What can hang from each mark:
S: F Q
P: T
Q: P S U
T: B
Y: B
F: B S U
B: F Q
U: F Q

Each row was made from one small tree. Brackets hold a mark, then the marks that hang from it, in alphabetical order. Every link used is in the known rows. Write each row's tree.
Known rows:
{S {Q P}}: [ 1.54 -1.03  1.50  1.11  0.54  0.94 -1.31  1.94  0.12  2.12 -0.53 -0.20
 -0.14  0.57 -2.53  1.64 -1.70  0.48  0.45 -1.73  0.04]
{U {F B S} Q}: [ 1.34  5.51 -1.34  0.69 -0.90  2.47 -0.13  1.85  3.33 -0.30  5.08  0.96
  2.91 -3.48 -3.42 -0.25  1.92  1.67  3.57 -0.69 -1.52]
{T {B Q}}: [-2.55  2.75 -1.40 -0.85 -0.17 -0.36 -2.14 -5.33 -0.25  1.07 -1.45  3.43
 -1.06  1.99 -1.84  2.69 -2.85 -0.35 -0.70 -1.80  2.06]
{Q U}: [-3.14 -6.10  0.44 -0.56  2.02 -3.47 -0.22 -0.17  0.61  0.20  0.20 -2.29
 -2.01  5.01  0.53  0.89 -1.37  3.02 -0.56 -0.92 -2.08]
{S {F U}}: [-2.04 -5.92  1.41 -1.97  0.85  0.06 -0.02  4.21 -1.25 -2.52  0.51 -2.35
 -1.77  0.79  1.90  0.45 -2.67 -0.07 -0.37 -0.52  0.39]
{S F}: [-0.35 -2.25  0.96 -0.33  1.66  0.17 -1.20  2.95 -0.05 -0.87 -0.96 -0.95
 -3.94  0.00 -1.44  2.58 -1.53  1.40  1.81 -2.69 -1.62]
{S {F B U} {Q P}}: [ 1.64 -4.17  2.24 -1.85 -2.02  1.07  0.12  4.68 -0.66 -2.10  4.32  1.09
  0.75 -0.97  3.84 -3.08 -4.30 -2.60 -0.71  2.14  3.47]
{F U}: [-2.15 -4.89  1.78 -1.90  2.49 -1.28  0.60  1.16 -1.70 -1.21 -0.05 -1.37
  0.45  4.45  0.08  0.43 -1.34  1.35 -0.52 -2.81 -0.91]
{Q P {S F} U}: [-1.24 -6.88  1.77  2.46 -3.76 -1.28 -0.50  2.73  1.18  3.16  1.27 -2.11
 -4.07  1.46  2.00 -6.12 -0.15  2.59 -3.80  1.51 -0.29]
{B F Q}: [ 0.15  5.03 -1.85 -2.21 -2.36  0.15  1.58 -2.93  0.65  2.89 -4.52  0.02
 -3.41 -3.01 -0.89  3.29  0.51 -0.83 -0.45  0.31 -1.77]
{U {F B S} {Q P}}: [ 2.31  4.26 -0.61  1.20 -3.22  3.08  0.77  2.25  2.19  1.69  4.69 -0.18
  3.32 -3.50 -3.75 -4.01  3.43  1.19  1.21 -0.12 -0.96]
{F B S {U Q}}: [ 1.60  1.09  0.48 -1.01  0.57  0.20  1.96  0.15  0.73 -1.68  3.99  1.95
  5.03  2.25 -0.04 -2.52 -0.57  0.80  1.63 -1.50  0.69]
{P {T B}}: [-2.51 -0.27 -0.37 -0.54  6.82 -2.00 -2.42 -2.88 -2.99 -3.23 -1.90  2.66
 -0.24  4.63 -0.46  5.25 -0.77  0.90  3.09 -5.13  0.20]
{U Q}: [-1.40  0.16 -1.77  1.14  2.56  0.16 -0.38  0.13  1.99  1.03 -0.60 -1.07
  2.04 -0.13 -3.83  4.32 -0.46  2.84  2.10 -1.45 -1.75]
{B {F S U} {Q P}}: [ 2.36  2.90  0.47 -2.69 -6.23  1.79  4.60 -1.35 -1.91  3.25 -3.82 -0.66
 -1.34 -2.30  1.21 -5.30  1.96 -3.27 -4.37  1.30  0.80]
{U {F S} {Q {P T}}}: [ 2.19  3.58 -2.47  3.67  1.87  3.53  1.29  2.95  0.15  0.21 -0.24 -2.44
  4.42 -5.50 -2.70  1.89  5.49  0.50  2.49  0.31 -1.59]
{F B S {U {Q {P T}}}}: [ 4.26  0.02  0.42  0.09  2.71  0.27  3.81  0.08 -2.28 -2.47  2.53  1.88
  7.37  1.42  2.07 -2.70  2.35 -0.38  1.55 -0.88  0.37]
{P T}: [ 0.83 -0.62  0.58  0.26  7.33 -1.90  0.01 -0.50 -2.22 -2.42 -2.55  0.40
  0.52  3.45 -1.23  6.00  0.94  1.87  3.87 -4.60 -3.27]
{Q {P T} {U F}}: [-2.53 -5.63 -1.43  0.74  2.69 -1.55  1.04  2.85 -1.52 -0.82  0.78 -4.69
  0.31 -0.42  2.72  0.71  3.54  1.19 -0.64  2.28 -2.35]
{F {B {Q {P T} S}} U}: [ 4.22  0.62  1.78  0.63  0.24 -1.46  2.80 -3.49 -1.85  0.46  1.95  5.50
  4.69  3.10  4.51 -4.21  1.43 -0.64 -1.90  0.56  1.14]
{Y B}: [ 0.54 -1.12  1.91 -0.90  4.43 -1.47 -2.28 -0.68 -0.04 -1.78 -1.47 -1.56
 -1.02  4.70 -4.36  4.88 -2.58  0.62  2.30 -3.07 -3.03]
{Q {U F}}: [-5.15 -4.75 -1.12 -0.43  0.34 -1.55 -0.87  2.60  1.70 -0.39  2.51 -4.39
 -2.18  0.04  0.27  0.65  0.56  2.28 -0.67  1.96 -1.83]

Which tree is each row?
[ 2.08 -1.36  0.69  1.65  2.02 -0.85  2.14 -0.79 -0.43 -0.30  3.20  2.80
  7.10  2.00  2.51 -3.49  1.93  1.38  0.11  0.92  0.85] : {F B {U {Q {P T} S}}}
[ 1.25 -2.27  2.88  2.71 -2.86  0.99 -1.44  2.99  0.29  3.25 -0.11 -0.23
 -3.92  0.35 -1.60 -4.44  0.45  2.44 -1.70 -2.35 -0.66] : {Q P {S F}}
[ 1.21 -2.82  0.57  2.21 -4.54 -0.60 -0.92 -0.84  2.75  2.27  0.19 -1.29
 -2.67 -0.63  1.73 -2.93 -2.93 -1.61 -4.62  6.58  0.82] : {Y {B {Q P {S F} U}}}
[-1.24 -0.67 -1.28  0.39  2.49  1.36  1.13 -1.04 -3.21 -1.91 -0.81  0.76
  5.85  1.22  1.27 -1.05  0.80 -1.35 -0.42 -0.54  4.03] : {F S {U {Q {P {T B}}}}}
[ 2.33  4.61  0.68  1.94 -6.13  1.45 -0.19 -1.60  2.41  4.80  4.39  3.54
  0.43 -2.17 -1.07 -5.71  2.67  0.93 -2.09  1.26 -0.58] : {U {F {B {Q P S}}}}
[ 1.39  6.20 -0.11  1.29 -3.71  0.48 -1.38 -2.17  3.84  2.61  4.59  4.47
  0.26 -2.27 -0.89 -1.97  1.45  1.74  0.26  1.05 -0.81] : {U {F {B {Q S}}}}
[-1.82 -5.54 -1.20 -0.32 -1.44  2.46  1.71  4.42 -0.24  0.22  0.70 -4.03
  2.07 -3.44  1.27 -1.03 -1.11 -0.55 -2.35  3.11  1.77] : {S {F {U {Q P}}}}
[-3.36 -1.38  0.75 -1.28 -0.98 -0.85  0.50 -2.18 -3.63  0.02 -3.16  1.65
 -0.95  1.53  3.99 -4.42  1.83 -1.17 -3.09 -0.22  2.83] : {Q {P {T {B {F U}}}} S}
[-0.64  5.20 -0.64 -1.78  2.22 -0.71 -0.36 -2.81 -3.09 -2.47 -4.88  2.55
 -3.14  0.41 -0.14  2.31  1.77 -1.08  2.96 -4.62  0.19] : {P {T {B {F S}}}}
[ 0.07  0.25  1.60 -3.06 -1.92  0.22  2.45  1.20 -1.92 -0.33 -3.00 -1.35
 -2.36  0.61  0.40 -2.73  1.13 -0.47 -0.59 -2.40 -0.89] : {B {F S U}}
[ 0.46  4.19 -0.91  2.31  0.87  3.13 -2.62  1.95 -1.13 -1.76  0.49  1.75
  1.24 -3.69 -0.75  1.75  0.98 -2.48  2.34 -0.36  3.74] : {U {F {S {Q {P {T B}}}}}}
[ 3.10 -0.33  0.40  1.86  5.03  0.20 -0.38  1.46 -1.74 -0.56 -2.01  0.51
  2.21  0.10 -0.40  4.90 -0.01 -0.42  2.79 -1.47 -0.28] : {S {Q {P T}}}
[-0.90 -6.16  0.13  1.28 -2.07 -0.02 -1.10  4.51  1.38  0.54  1.25 -3.05
 -2.57 -2.12  2.85 -0.12 -3.55 -0.89 -1.54  4.34  2.04] : {S F {Q P U}}
[ 0.29  2.27 -1.55  0.36 -1.96  0.28 -0.54 -0.74  3.12 -1.20  1.33 -2.92
 -0.51 -2.23 -0.68  1.42 -0.72 -2.20 -0.98  5.56 -0.74] : {Y {B {Q {U {F S}}}}}
[-0.43 -0.62  0.85 -0.97 -1.51 -1.38  0.11  1.66  1.66 -1.33  6.07 -0.32
 -1.03  1.63  0.97 -4.05  1.16  1.46  1.01 -0.27 -1.93] : {Q {U {F B S}}}
[-1.67 -1.63  0.12 -0.14  4.72 -1.27 -1.15 -2.43 -4.19 -1.27 -2.44  1.46
 -0.04  4.59 -0.51  1.70  0.52  0.23  0.62 -4.77  0.69] : {Q {P {T B}}}
[-1.43  0.81 -2.30 -3.22 -1.54 -2.44  0.73 -3.98  1.88 -0.01 -3.68 -3.11
 -3.33 -1.16  1.58  3.66 -2.37 -2.79 -2.35  6.05 -1.56] : {Y {B F {Q U}}}
[ 0.31  5.01  0.09 -1.00 -4.85  2.25 -1.40 -0.54 -0.81  2.11 -3.23  1.75
 -3.59 -2.06 -1.57 -2.16 -0.96 -2.67 -0.48 -1.55  3.66] : {T {B {F {S {Q P}}}}}
[ 2.58  4.14  1.26  1.89  0.08 -0.54 -2.17 -4.36  2.78  1.71 -1.30  2.25
 -0.14  1.85 -3.56  2.48 -2.43  0.23  0.09  0.21 -1.22] : {Y {B {Q S}}}
[-0.34  5.55 -2.96  0.09 -0.20  1.68  1.16 -2.63 -1.89  0.33 -4.68  0.66
  0.80 -3.53 -0.83  0.90  3.11 -1.50  0.80 -0.88  1.66] : {U {Q {P {T {B {F S}}}}}}
[-0.46  1.72 -0.75 -4.58 -1.58 -0.28  1.49 -2.76 -0.16 -1.12 -3.79 -1.83
 -0.76 -1.66  1.09  3.24 -2.70 -4.06 -2.13  4.39 -0.05] : {Y {B {F U} Q}}
[-3.27 -5.63 -0.12  2.47  0.07 -2.13 -2.07 -0.12 -1.23 -0.60  0.09  1.19
 -2.71  2.16  4.71 -3.22 -0.39  0.56 -2.41  1.42  3.06] : {Q {P {T B}} {S F} U}
[ 1.09  5.17 -1.29 -2.84 -0.99 -0.37  0.16 -3.91  1.00  0.25 -4.91 -0.92
 -2.98 -2.36 -2.13  5.11 -1.65 -2.82  0.18  2.09 -2.15] : {Y {B F Q}}
[-1.65  2.72 -2.37  0.25  0.37  1.09 -0.99  1.40  3.27 -0.41  5.01 -0.15
  2.95 -3.73 -2.50  2.17  0.78  2.02  3.09  0.84 -1.53] : {U {F B} Q}
[ 1.00 -1.38  0.52  1.56  0.29 -1.08 -0.90  1.56  2.37 -0.08  0.90 -0.03
 -0.90  1.72  0.28  0.92 -2.51  0.78  1.17  0.10  0.39] : {F {S {Q U}}}
